Every row comes from one small tree of marks. The marks that hang from a mark follow it in brackets, in alphabetical order. Every link used is in the known rows. Which tree was each row made from?
Known rows:
U{N}: [-0.25  0.31 -1.27 -2.94  0.06  0.15  0.05 -0.28  1.19  1.63 -1.49 -1.34
 -2.82  0.26 -1.24 -0.09 -1.59 -0.49 -0.31 -2.64 -0.22  1.17  0.62  0.47
 -0.12 -1.25 -0.08]
A{R}: [ 0.58  1.55 -2.12 -3.82 -1.77 -1.93 -2.40 -0.78  0.35  0.97  0.31 -1.65
  0.78  0.57  1.18 -0.23 -1.75  1.28 -1.21 -3.95  2.06 -0.60  1.27  1.41
  3.22  1.81  1.20]
T{F{U{B D N}}}: [-0.76 -0.47 -1.28 -1.39  1.56 -1.22  1.13 -0.59  0.37 -1.30  1.75  0.39
 -3.58 -1.41 -1.61 -0.10 -0.50 -1.60  1.72  2.67  1.19  1.56 -0.47  1.06
 -3.15 -0.69 -4.05]
N{U{B{X} D F}}: [ 0.68  2.21 -1.73 -0.30 -1.65 -2.59 -1.46 -0.67  0.31 -0.25 -1.84 -0.31
 -0.19 -3.03  0.39  4.79 -1.48 -4.09  2.16  4.49 -4.37 -0.05 -3.06  0.56
 -0.98  0.19  1.41]
T{F{U{D N}}}: [-1.24 -1.08 -0.12 -1.96  0.12 -0.17  2.95 -1.19 -1.55  0.06  1.40  1.58
 -4.48 -1.02 -1.78 -0.85 -2.58 -0.76  1.42  0.80  1.75  1.70  1.39  1.20
 -3.36  0.30 -2.53]
F{X}: [-0.91 -0.19 -0.18 -2.03 -0.03 -1.67 -2.11 -1.89  0.41 -0.77 -1.41  0.48
 -1.46 -0.97 -0.46  0.95 -2.81 -0.40 -0.81 -2.95  1.21 -0.24 -1.07 -0.84
  0.55 -0.07 -0.35]
B{A{R} T{F{U}}}: [-0.82 -2.32  0.78 -1.73 -1.90  0.94  1.34  1.64 -1.28  2.06  2.26  1.21
  2.96  0.87 -1.29 -2.29  2.24  4.28 -0.71 -4.33  5.64 -3.04  3.34  5.28
  5.41  1.59  0.66]
Y{U{F}}: [ 2.59  0.04  1.02 -0.31 -0.63 -2.49 -1.94 -0.34  1.89 -0.99  0.06  0.34
 -2.04 -0.27 -0.47 -0.29 -2.14 -0.92 -0.67  0.21  0.72 -1.51 -1.56  0.83
  0.83  0.52  0.38]
A{F{T U{B N}} R}: [ 1.68  1.20 -2.53  0.34 -0.77 -0.44 -1.04 -1.43  1.94  0.40 -1.66 -3.29
  4.22  0.30  1.50 -3.67  0.96  1.06 -1.63  3.39  0.82  0.97 -0.83 -2.89
 -1.74  1.98 -2.53]
Y{U{B{T} D N}}: [ 0.39 -0.85  1.14  1.45  0.01  1.70  2.13  2.58  2.99 -0.18 -0.68 -1.53
 -1.71 -1.22 -2.24  1.82  1.54 -0.10  1.41 -0.34 -3.09 -0.03 -1.11  0.28
 -2.15 -1.13 -0.32]
U{B{A{R}} D}: [ 1.50  2.15 -1.06 -1.61 -1.16 -1.92 -0.78  1.34 -0.38  0.20  2.40 -2.37
 -0.03  0.59  0.68  1.65  1.87  1.33  0.63  0.75 -0.88 -1.79 -0.65  1.72
  2.56  0.48  0.23]
R{A}: [-0.05  0.97  1.34  0.21 -0.82 -0.51 -1.22  0.36  0.13 -0.10  0.49 -0.48
 -1.57  0.20  0.60 -0.74 -0.24  1.94 -1.57 -5.31  2.77 -0.55  2.19  0.70
  3.13 -1.76  0.45]
A{B F{T U X} R}: [ 0.51  0.94  0.40  0.84 -2.55 -0.93 -0.69 -2.27  0.40 -1.83 -0.26 -2.51
  5.65 -0.72  4.64 -3.56 -1.35  3.05 -1.22  1.21  4.77  0.18 -0.21 -3.30
 -3.00  4.90  0.01]
B{A{R} T{F{U{D}}}}: [-1.14 -2.15  1.61 -0.53 -2.15  1.40  3.25  1.26 -2.95  2.03  3.17  1.89
  1.72  0.52 -1.24 -0.65  1.32  3.68  0.78 -2.03  3.46 -2.64  3.54  4.72
  2.02  2.26  0.72]
U{B{A X} D F}: [ 0.39  0.44 -0.15 -1.30  0.20 -0.70 -0.31  1.25  1.28  0.59  2.70 -0.62
 -0.59 -1.17 -0.51  3.94  1.82 -1.84  1.48  5.55 -4.23 -2.60 -3.05  1.86
  1.02 -1.27  1.00]
A{F{X}}: [-0.73 -0.04  0.52 -0.92 -0.47 -2.52 -1.96 -3.64  0.03 -1.29 -0.85  1.31
 -0.68 -0.09 -0.18 -1.36 -2.65  1.97 -0.06 -1.54  1.61  0.02 -0.77 -2.37
 -0.70  2.01 -0.13]
R{A{B F{X}}}: [-0.62  1.66  3.28  1.45 -0.96 -2.26 -0.15 -0.84  0.69 -3.51  1.42 -1.28
 -0.58  0.50  3.50 -2.29 -0.29  4.94  0.52 -1.71  5.81 -0.04  0.18 -2.26
 -0.37  1.17  1.07]
N{U{D F{T}}}: [ 2.20  0.78  0.57  3.83 -2.86  0.38 -0.44 -1.97 -1.84  2.02 -6.29  1.02
 -0.37 -1.88 -0.20  2.26 -4.28 -3.55  1.08  3.32 -3.70  1.24 -0.06 -0.74
 -3.93  0.96  0.89]
U{B{X} F{T} N}: [ 0.45 -0.31 -2.30 -0.71  1.06  1.57 -1.72  0.47  5.06  1.93 -3.26 -2.49
  0.86 -2.25 -0.57  2.28  0.06 -3.60 -0.35  6.02 -4.51  0.50 -3.74 -1.40
 -1.01 -2.37 -0.98]
U{B{A X} D F N}: [ 0.33  0.62 -0.61 -1.84  0.98 -0.18  1.76  1.96  1.63  1.59  1.39 -1.60
 -2.72 -0.42 -1.14  4.10  2.29 -2.21  2.09  7.42 -5.17 -1.45 -3.85  0.87
 -0.62 -2.26  0.12]
F{T X{B{A U{D}}}}: [ 0.03 -0.29  2.65  5.46  1.93  2.37  1.23  0.82 -5.09 -1.04  0.30  2.83
 -1.34  1.30  0.09 -0.41  0.84 -1.10 -0.64 -1.83 -2.40  2.61  1.43 -2.37
 -0.29 -1.66 -0.67]
X{B{A{F}}}: [-0.18  0.27  3.33  0.37  0.82 -0.46 -1.07 -0.54 -2.06  0.15  3.08  1.29
  0.41  2.77  0.27 -4.05  1.17  3.32 -1.08 -3.38  2.45  1.02  3.13  1.12
  2.82  0.34  1.89]
X{B}: [-0.91  0.31  1.11 -1.29  1.76 -0.20 -2.51 -0.63 -0.60 -0.17  1.57  0.39
 -0.24  0.99  0.74 -1.32 -1.86 -0.48 -1.87 -5.06  2.31  2.08  3.00  1.10
  1.41 -0.66  1.12]
X{B{T{F{U{N}}}}}: [-3.14 -3.24  2.00 -0.71  2.95  2.55  1.80  0.78 -0.55  0.92  0.99  2.59
  0.18  1.02 -1.55 -2.88 -0.22  0.37 -0.91 -3.67  5.27  2.17  4.41  2.84
 -0.38 -1.01 -0.49]
U{D F{T} N}: [ 1.26 -0.61  0.43  1.20  0.42  2.32  1.39 -0.98  0.77  2.78 -3.90 -0.09
 -2.63 -0.47 -0.85  2.06 -3.16 -3.20  1.02  6.13 -3.95  1.28 -0.97 -1.89
 -6.20 -0.70 -0.73]
T{F{U{D}}}: [-1.11 -1.17  0.25 -1.37 -0.61 -0.51  0.88 -1.94 -2.00 -0.72  2.78  2.51
 -2.43 -1.76 -1.03 -0.76 -2.96 -0.25  1.04 -1.41  2.62  0.57  2.37  2.19
 -1.51  1.44 -1.72]
F{T U{B D} X}: [ 0.06 -0.67  0.08  2.45  0.14  0.33 -1.17 -1.83  0.23 -1.99 -1.63 -0.30
  1.70 -3.30  0.28  1.48 -1.50 -3.02 -0.92  2.98 -1.71  0.38 -2.34 -3.40
 -4.98 -0.21 -3.68]
X{B{A U{D}}}: [ 0.35  0.96  1.40  1.80  1.75  0.90  1.21  1.95 -5.23 -0.96  4.12  2.26
 -2.84  2.65  0.23 -1.12  2.10 -0.38  0.03 -4.20 -1.09  1.84  3.62  1.56
  2.36 -1.77  1.04]
Y{U{D N}}: [ 1.19  0.67  1.44 -0.18 -1.16 -0.32  2.61  0.54  0.11 -0.05  0.13 -0.91
 -5.31 -0.85 -1.42  0.38 -1.89 -0.29  1.05 -1.03 -2.55  1.40 -0.76 -0.66
 -2.64  0.26 -0.31]
T{F}: [-1.21 -1.16 -0.46 -2.58 -0.17 -0.99 -2.08 -1.55  0.86  0.02  0.46  1.84
 -2.74 -1.10 -1.97 -1.23 -2.78  1.09  0.47 -4.09  3.32  0.86  2.07  2.93
  3.10  0.20 -0.64]

Write each row's tree:
[-0.39  0.01  1.66  1.89 -1.28  0.75 -1.41 -2.34  1.93 -1.64 -2.11 -1.42
  2.01 -1.54  2.35 -2.26 -2.13  2.53  0.24  0.28  1.87  1.54 -0.49 -3.34
 -2.94  2.38  0.63] => A{B F{T X}}
[ 1.45  0.97 -2.34 -0.20  1.71 -0.42  1.93  0.22 -1.76 -0.02 -0.54  1.23
 -5.11  2.03 -0.68  1.49 -0.85 -3.49  2.05  3.56 -3.00  1.01 -0.32 -0.61
 -3.04 -1.20 -0.68] => B{U{D F N}}
[-1.29 -1.45 -1.16 -1.91  0.82  1.37 -2.46  1.22  4.79  1.00 -0.35 -0.56
  3.89 -1.75 -0.73  3.39  1.46 -1.62 -0.06  1.65 -2.01 -2.90 -1.40  2.41
  2.08 -1.42  2.03] => U{B{T X} F}
[ 0.94 -1.21  0.06  2.03  1.22  3.16  4.56  3.42 -2.17  2.34 -0.72  1.81
 -2.72  3.21 -2.34  1.84  3.36 -0.88  2.25  2.20 -3.67 -1.67  0.82  2.06
 -0.72 -2.53  1.20] => B{A T U{D F N}}
[ 1.46  1.71 -1.30  0.04 -1.34 -3.42 -0.37 -0.64 -3.35 -1.60  1.42  1.05
 -0.05  3.35  0.87 -2.96  2.06  3.99 -0.19 -2.41  1.73 -1.34 -0.53 -1.48
  4.99  2.38  0.22] => B{A{F{X} R} U}
[ 0.19 -0.64  0.16  1.29 -1.10  3.32  2.86 -0.73 -1.03  2.20 -2.01 -0.73
 -0.59 -1.64 -0.59 -0.23 -1.96 -2.44 -0.66  1.35 -2.66  1.93  0.98 -1.72
 -5.73 -0.27 -1.80] => F{T U{D N}}
[ 2.36  0.99  1.99  1.46 -1.15 -1.31  0.21  2.18  0.63 -1.74  2.70 -1.26
 -2.72 -1.07 -1.28  0.60  2.23  0.80  0.74 -0.67 -2.48 -1.31 -1.84  1.31
  1.90 -0.98 -0.67] => Y{U{B{A} D}}
[-3.29 -3.04  2.51 -0.16  2.13  2.09 -1.35  0.32  0.37  0.57  1.08  3.48
  0.54  0.54 -1.57 -1.57 -1.50  1.66 -0.53 -6.18  4.74  1.57  5.03  3.84
  2.73 -0.41  1.40] => X{B{T{F}}}
[-0.58 -0.12  0.67  3.93  3.20  2.37  1.93 -0.21 -3.41 -0.92 -2.05  2.00
 -3.23  1.14  0.35 -0.01 -1.68 -3.21 -0.23 -0.06 -2.82  4.96  0.22 -4.84
 -4.55 -1.63 -1.77] => F{T X{B{U{D N}}}}
[ 0.99  0.59  2.55  5.75 -1.13  0.94  0.04 -1.30 -0.44 -1.82  0.59 -0.37
  2.37 -1.49  1.59 -2.64  1.31  1.41 -0.96  2.32  0.43  0.31  1.03 -3.25
 -3.38  0.06 -2.51] => R{A{F{T U{B D}}}}
[ 1.62 -0.12 -0.93  1.63  1.73  1.22 -0.47 -0.35  2.65  1.13 -3.58 -1.33
 -1.83 -0.87 -0.67  2.61 -1.37 -4.07  1.21  8.24 -4.33  1.13 -2.83 -2.03
 -5.78 -1.72 -2.29] => U{B D F{T} N}
[-1.23  0.94 -2.95 -3.87  0.67  0.04 -0.97  0.98  3.84  0.63 -0.10 -3.04
 -0.57 -2.03 -0.92  1.87  1.01 -1.56 -0.11 -0.42 -2.86  0.81 -2.23  0.30
  1.88 -2.31 -0.27] => U{B{X} N}
[-0.50  0.41 -1.02 -0.81  1.70 -1.91  1.12 -1.02  0.04 -2.15 -0.23 -1.07
 -2.18 -1.24 -0.10  2.08 -0.49 -2.89  0.59  3.73 -0.82  0.73 -3.35 -2.78
 -5.49 -1.00 -3.83] => F{U{B D N} X}
[ 0.68 -0.01 -0.11  1.00 -2.38 -1.35 -1.37 -3.88 -1.12 -0.41 -1.75 -0.21
  4.67 -0.56  2.16 -3.21 -2.30  1.96 -2.32  0.67  2.74 -0.41 -0.53 -3.96
 -1.85  4.28 -1.34] => A{F{T U X} R}
[-0.26  2.26 -2.85 -1.38 -2.59 -1.90 -2.87 -0.11  1.21  0.07 -2.46 -1.94
  1.42 -3.44 -0.26  2.09  0.04 -1.81 -0.01 -3.24 -2.47  0.85 -1.48  1.31
  4.30 -0.63  1.37] => N{U{B{X}}}
[ 2.12  2.07 -2.76 -1.38 -1.46 -1.23 -0.40  2.00 -2.79  0.35  1.95 -0.63
 -0.21  2.79  0.60 -1.78  2.89  2.12 -0.96 -5.43  0.83 -1.36  1.69  2.48
  7.36  0.03  1.04] => B{A{R} U}
[ 1.62 -0.53 -2.01  2.24  1.98  0.48 -0.13 -0.74 -0.02 -0.02 -5.31  1.15
 -2.45  0.91 -0.76  0.39 -1.58 -3.67 -0.28  3.55 -2.21  1.32 -2.77 -3.89
 -2.57 -1.91 -2.45] => B{U{F{T X} N}}
[ 1.31  1.85 -0.58  1.78 -0.28 -4.87 -2.17 -2.16 -0.78 -2.08 -4.48  0.74
 -2.04 -1.37  0.17  4.60 -2.93 -4.11  2.34  5.90 -1.75 -0.02 -4.71 -1.81
 -3.71  0.28 -1.09] => N{U{B D F{X}}}
[-0.15 -1.86 -1.16  1.08  1.69  0.35 -0.90  0.18 -0.21 -0.85 -2.68  3.18
  0.38  1.43 -0.93  1.60 -0.16 -1.64  0.15 -0.66  0.36 -2.09 -0.71 -0.08
  0.60 -0.93  0.42] => B{T U{F{X}}}
[ 1.10  0.10  1.43  1.47 -2.55 -0.83 -0.90 -1.93 -0.77  1.31 -2.07 -0.42
  2.49  0.82  0.62 -2.36 -0.17  4.35 -1.18  0.33  0.83 -1.02 -0.97 -2.66
  1.72  3.06  0.24] => B{A{F{T X} R}}
[-2.30  0.39 -0.91 -4.03 -2.60  2.43  0.42  2.63  2.94  1.57  2.11 -3.71
  5.66 -1.58  2.92  1.44  1.02  3.30  0.03 -4.64  1.63 -1.55  2.15  3.26
  3.47  2.37  5.50] => A{B{T X} R}
[-0.95  0.32  0.01 -0.24 -2.22  3.36  2.54 -0.28  1.97  0.79  0.29 -3.37
  3.75 -2.44  2.41 -3.36  0.57  1.42 -0.35  1.26 -0.20  2.01  0.65 -1.92
 -3.12  1.70  1.16] => A{B{X} F{T U{N}}}
[-0.33  0.31  1.98  1.67  0.50 -1.22 -2.54 -3.17 -0.92 -0.42 -1.28  0.66
  3.52  1.24  2.88 -3.01 -3.09  2.28 -2.11 -0.55  2.97  2.33  0.66 -4.25
 -0.96  3.59  0.37] => A{F{T X{B}} R}
[ 0.04 -0.12 -0.28  0.82 -0.94  2.43  0.34  0.64  2.93  2.40 -1.28 -2.47
  1.72 -1.28 -1.40 -1.51  3.40  1.74 -0.11  2.33 -4.58  0.60 -1.80 -1.24
  1.99 -1.47 -0.18] => U{B{A{F{T}} X} N}
[-1.59 -1.88  5.41  2.86  0.36  2.89  3.18  0.45 -4.32  0.68  4.26  2.77
  3.37  2.07  0.08 -2.77  2.55  2.86 -0.40 -1.96  1.68 -0.61  5.06  1.57
 -1.60  1.33  2.29] => X{B{A{F{U{D}}} T}}
[ 2.44  1.32 -2.11 -0.71  0.26 -3.71 -0.98  0.71 -2.51 -1.04  0.23  0.95
 -1.07  3.42  0.97  0.34  1.30  0.15 -0.34  1.48  1.47 -2.89 -2.51 -0.06
  4.30  0.45 -0.02] => B{A{R} U{F{X}}}
[-2.50 -1.59  1.48 -1.43  3.54 -2.04  0.53 -1.49 -1.66 -1.70  1.10  2.75
 -2.98  0.71 -0.64 -2.40 -2.71 -0.93 -0.99 -0.77  6.25  3.21  0.25 -0.72
 -1.77 -0.41 -3.09] => T{F{U{N} X{B}}}
[-0.22 -1.34  0.08  1.75  3.47  1.73 -1.35  1.60 -1.11 -0.35  0.45  3.23
  1.78  3.24  0.26 -0.59  0.87 -1.90 -1.03 -2.79  1.44  0.26  3.31  1.76
  1.55 -1.62  1.95] => X{B{T U{F}}}
[-0.11  1.24 -1.54 -0.46  3.10  0.46  0.07  1.09 -2.07 -0.74  0.89  0.71
 -2.92  3.05  0.26 -2.33  0.38 -1.64 -1.14 -4.66  0.66  3.86  2.71 -0.11
  1.50 -2.41 -0.20] => X{B{U{N}}}
[-0.54 -0.87  3.20  0.49 -0.38  0.85  0.96  0.90 -2.94  1.22  3.83  0.87
  6.47  3.67  1.77 -4.61  3.30  4.79 -2.36 -3.64  5.13 -1.51  4.68  2.11
  2.73  2.71  2.83] => X{B{A{F{U} R} T}}
[-1.40  1.09 -2.02 -2.81  0.32  0.44  0.88  0.71  2.23  0.63  0.93 -2.18
 -2.13 -2.48 -0.74  3.46  0.11 -2.08  1.45  1.81 -5.07  1.14 -2.15 -0.33
 -1.39 -1.43 -0.18] => U{B{X} D N}
[-0.96 -1.24 -2.63 -1.30  0.96  3.09  2.09  2.37  1.16  2.13 -1.31  0.89
  0.38  0.75 -1.48  1.85  1.82 -2.02  0.62 -0.15 -3.27 -0.99  0.13  1.28
  1.66 -1.98  2.16] => B{T U{F N} X}
[-1.75 -2.52  1.32 -1.42 -1.13 -0.44  0.23  0.76 -0.31  1.47 -0.19  1.87
  0.62  0.90 -1.89  0.21  0.59  4.74  0.35 -3.41  4.46 -2.74  0.62  3.07
  5.28  1.55  0.92] => B{A{R} T{F{X}}}
[ 1.62  1.93 -2.03 -2.71 -0.83 -2.52 -2.58  1.64  1.15  0.18  1.52 -3.06
  1.41  1.14  0.48 -0.09  2.88  2.07 -0.91 -1.42  1.24 -2.08 -0.96  2.37
  5.91 -0.28  0.19] => U{B{A{R}}}
[ 0.74  2.01 -3.31 -2.83 -2.32 -0.29  0.36  2.43 -2.16  0.96  3.31 -0.96
  1.03  0.95  0.55 -0.49  3.46  1.96 -0.85 -5.47 -1.39 -1.57  0.77  2.37
  8.89  0.27  2.46] => B{A{R} U X}
[ 1.54  0.60 -0.58 -1.35 -0.23 -2.56 -3.00  0.81  4.62 -1.91  1.58 -1.32
 -0.02 -2.50 -0.14  1.64  0.27 -1.79 -0.41  2.34 -1.95 -1.77 -4.33  0.49
  2.65 -0.35  0.27] => Y{U{B{X} F}}
[ 1.91 -0.31 -1.59  0.19 -0.45  0.74  0.41  3.06 -1.32  1.83  0.19  0.82
  2.44  3.90 -0.17  0.01  3.74  1.57 -0.22 -1.31  0.89 -3.84  1.58  3.49
  5.75 -0.10  2.49] => B{A{R} T U{F}}
[-1.77  0.66  1.30  2.45 -1.79  3.13  2.31  2.93  0.37 -1.70  3.26 -0.67
  3.62  0.36  2.58 -2.40  4.77  5.56  0.73 -6.03  1.82 -0.58  3.79  0.84
  4.44  0.01  4.44] => R{A{B{T U X} F}}
[-1.11  0.57 -0.72 -1.20 -1.14 -0.94 -0.14 -1.94  0.29 -1.77  4.13 -0.32
  2.74 -2.75  0.94 -0.20  0.72 -0.18  0.38  2.02 -2.23 -0.43 -0.72 -0.89
 -1.81  1.98 -0.35] => A{F{U{B{X} D}}}
[-0.17  0.27 -0.41 -1.68 -0.41  0.75  2.95 -0.65 -1.66  0.86  0.80 -0.53
 -2.53 -0.57 -0.46  0.39 -1.54 -1.83  0.14  0.21 -0.83  0.91  1.12 -0.17
 -4.54 -0.14 -1.26] => F{U{D N}}
[-1.22 -1.04  0.02  0.13  0.33  2.12 -0.68  0.90  1.97  0.22 -0.31 -0.33
  1.28 -1.35 -1.20  2.79  0.54 -0.30  0.95 -1.49 -2.20 -0.90  1.01  1.77
 -1.03 -1.00  0.66] => U{B{T} D}
[-0.06 -1.19 -0.35  0.01  2.12  1.37  0.87  1.32  3.10  1.40 -2.05 -0.29
 -0.87  0.45 -1.49  3.94  0.43 -2.71  2.16  5.83 -2.82 -1.00 -1.48  0.65
 -4.56 -1.76 -0.17] => U{B{T} D F N}
[-0.86 -1.70  0.29  0.49  2.98  0.03  0.86  0.25  2.54  0.00 -3.16  0.39
 -1.55  0.30 -1.32  5.17 -0.63 -2.94  2.30  7.27 -2.28 -1.47 -4.02 -1.68
 -5.98 -1.60 -1.26] => U{B{T} D F{X} N}
[ 0.74 -1.45  0.51  1.16  0.49 -0.11 -2.86 -2.37  1.55  0.45 -4.72  1.04
  0.26 -1.12 -0.02  1.45 -3.82 -2.52 -1.08  3.28 -0.40 -0.48 -2.57 -2.57
 -2.45 -0.02 -1.05] => U{F{T X}}
[-0.15  0.90  1.56  2.25  0.38 -3.83 -1.81 -1.85  0.29 -4.28  1.50 -0.01
  1.48 -0.10  1.80 -2.52  1.62  2.28 -1.57  0.50  4.79 -1.31 -1.78 -3.27
 -0.06 -0.22 -2.92] => R{A{F{U{B} X}}}
